What can hang from each mark
R: C E
U: G
C: R Z
M: E G
G: M R U
E: C M

Each row was made from one small tree. Brackets hold a mark, then the marks that hang from it, in alphabetical order. Every link used is in the known rows. Write each row's tree.
Known rows
{M {E C} {G U}}: [-1.60  1.67  1.57  8.41 -3.41  1.48  0.14 -0.32  0.76 -0.16  2.15  6.01
  2.88  5.24 -1.03  0.59 -4.24]
{E C M}: [-3.25  3.66  1.20  0.97 -2.93  2.38  0.20 -0.29 -1.84 -0.06  2.27  5.30
 -1.28  2.64 -1.31  0.80 -4.63]
{G {R {C Z} {E M}} U}: [-7.62  3.85 -5.83  2.97 -6.05  1.38 -0.07 -0.05 -1.88  0.49  3.59  4.89
 -1.39  3.80 -0.56  0.28 -3.91]
{R {C Z} {E {M {G U}}}}: [-6.11  3.29 -3.48  4.58 -4.53  2.14 -1.60 -1.53 -2.45  0.01  1.68  6.44
 -0.86  2.42 -0.16  0.25 -4.35]
{E {C R Z} {M G}}: [-3.11  2.40  1.81  5.04 -3.07  3.05 -0.70 -0.54 -0.14 -0.62  2.51  4.84
 -1.20  2.31 -3.00  0.89 -5.60]
{G {M {E {C Z}}} R U}: [-8.07  4.23 -4.73  4.76 -4.72  0.33  1.17  1.69 -0.16  0.21  3.06  4.26
  1.21  5.69 -0.62  0.76 -3.94]
{G {M E} R U}: [-6.54  2.72 -4.53  4.76 -5.78 -0.14  1.70  1.65  0.28  0.46  2.49  4.69
  3.76  6.00  0.10  0.57 -3.32]
{M E {G {R {C Z}} U}}: [-4.75  1.29 -2.21  8.36 -4.14  0.22  0.05  0.04  1.20  0.49  2.37  5.21
  3.78  5.86 -0.41  0.41 -3.41]
{C {R {E {M {G U}}}} Z}: [-3.21  0.84 -0.93  7.13 -4.78  2.77 -0.82 -0.99 -0.79 -0.74  1.77  4.60
  0.01  2.15 -2.23  0.69 -4.50]
{E C {M G}}: [-2.46  2.61  2.21  2.92 -3.33  2.43 -0.06 -0.40 -0.48 -0.13  2.47  6.24
 -0.24  2.87 -1.41  0.48 -5.09]
{G M}: [-4.02  1.59 -3.52  2.98 -3.42  0.27  0.81  0.57 -0.91  0.26  1.47  4.88
  3.49  2.88  0.38  0.97 -3.74]
{E {C R Z} {M {G U}}}: [-3.42  2.99  1.28  5.90 -4.58  3.54 -0.43 -0.76 -0.33 -0.83  3.17  4.51
 -0.92  2.84 -3.19  0.79 -5.73]
{M G}: [-0.08 -1.00  0.20  6.24 -3.07  0.70  0.23 -0.38  1.17  0.21  2.08  5.32
  4.31  3.10 -0.28  0.57 -3.92]
{R {E {C Z} M}}: [-4.73  3.48 -0.78  2.48 -2.48  2.29 -0.98 -0.63 -2.64 -0.25  1.61  5.82
 -3.36  1.80 -0.92  0.54 -4.34]
{U {G {R C}}}: [-3.34  2.04 -4.02  3.74 -3.64 -1.19  0.57  0.72  2.08  0.69  3.35  3.94
  0.33  4.33 -0.69  0.63 -3.07]
{C {R {E {M G}}}}: [-0.88  0.21  0.57  5.40 -4.81  2.33 -0.19 -0.41 -0.41 -0.28  1.98  6.32
  1.06  2.11 -2.02  0.72 -4.42]
{C R Z}: [-2.00 -0.03 -1.70  6.24 -2.38  1.47 -0.14 -0.51 -0.07 -0.31  1.81  2.57
  1.65  1.97 -2.24  1.47 -3.74]
{R {C Z} {E {M G}}}: [-5.89  2.63 -3.21  3.90 -3.37  1.75 -1.76 -1.44 -2.27  0.20  1.29  6.62
 -0.97  2.00 -0.01  0.28 -4.06]

Write each row's tree
[-3.95  3.13 -3.81  3.59 -5.34  1.18  0.86  1.08 -0.39  0.38  4.98  5.46
 -1.13  4.08 -1.22  0.54 -4.27] | {G {R {E C}} U}
[-1.39  1.88  1.37  5.82 -1.45  1.17  0.25  0.11 -0.19 -0.05  1.59  5.29
  1.18  4.04 -2.00  1.43 -3.77] | {M {E {C R}}}
[-7.14  3.20 -5.43  4.87 -3.11 -1.72  0.20  1.18  1.54  0.51  1.72  4.10
  0.67  5.15 -0.15  0.56 -2.83] | {U {G {M E} {R {C Z}}}}
[-2.58  1.03  1.63  8.07 -0.97  0.94 -0.73 -0.46  0.55 -0.11  0.94  5.44
  1.81  4.25 -0.92  0.76 -4.00] | {M {E {C Z}} G}
[-3.36  1.30 -3.88  6.02 -5.57  0.71  0.19  0.26  0.76  0.58  4.29  6.63
  2.00  4.13 -0.56  0.29 -4.36] | {M {G {R C E} U}}
[-5.67  3.04 -5.90  3.11 -4.36 -1.54  0.68  1.44  1.74  0.65  3.14  4.43
  0.76  4.35 -0.26  0.60 -3.45] | {U {G M {R C}}}
[-1.80 -0.09 -1.62  6.60 -5.45  0.74  1.06  0.53  1.84  0.40  4.03  4.85
  4.07  4.65 -0.66  0.34 -4.04] | {M {G R U}}
[-4.62  2.89 -5.56  3.28 -5.53  0.45  1.12  0.62 -0.22  0.86  4.63  4.36
  2.08  4.60 -0.70  0.84 -3.69] | {G {R C} U}
[-4.27  3.08 -0.31  4.70 -4.13  2.72 -1.08 -0.87 -1.65 -0.47  2.34  6.21
 -2.28  2.50 -1.05  0.23 -4.95] | {R {E {C Z} {M {G U}}}}
[-7.13  3.37 -7.22  3.74 -3.89 -1.33 -0.21  1.17  1.00  0.41  2.66  4.74
 -1.29  3.74 -0.09  0.44 -3.48] | {U {G M {R {C Z} E}}}
[-3.07  1.08 -3.30  5.88 -5.42  0.62  0.66  0.29  1.44  0.66  4.40  5.39
  3.49  4.54 -0.64  0.49 -4.22] | {M {G {R C} U}}
[-2.93  1.76  0.34  7.62 -4.01  0.86  0.68  0.80  1.73  0.25  3.44  5.99
  2.28  5.97 -1.29  0.46 -4.15] | {M {E C} {G R U}}
[-3.59  1.73 -4.15  4.09 -6.11  0.83  1.01  0.81 -0.21  0.44  4.17  4.95
  0.81  4.14 -0.42  0.43 -3.51] | {G {R E} U}
[-4.25  1.97 -1.11  3.66 -6.22  1.71  0.55 -0.25 -0.08  0.36  3.06  5.63
  2.25  4.14 -0.65  0.11 -4.30] | {E {M {G {R C} U}}}
[-3.99  3.46  0.80  3.18 -2.65  3.07 -0.37 -0.51 -1.43 -0.58  2.40  3.92
 -2.16  2.03 -2.93  1.17 -5.12] | {E {C R Z} M}
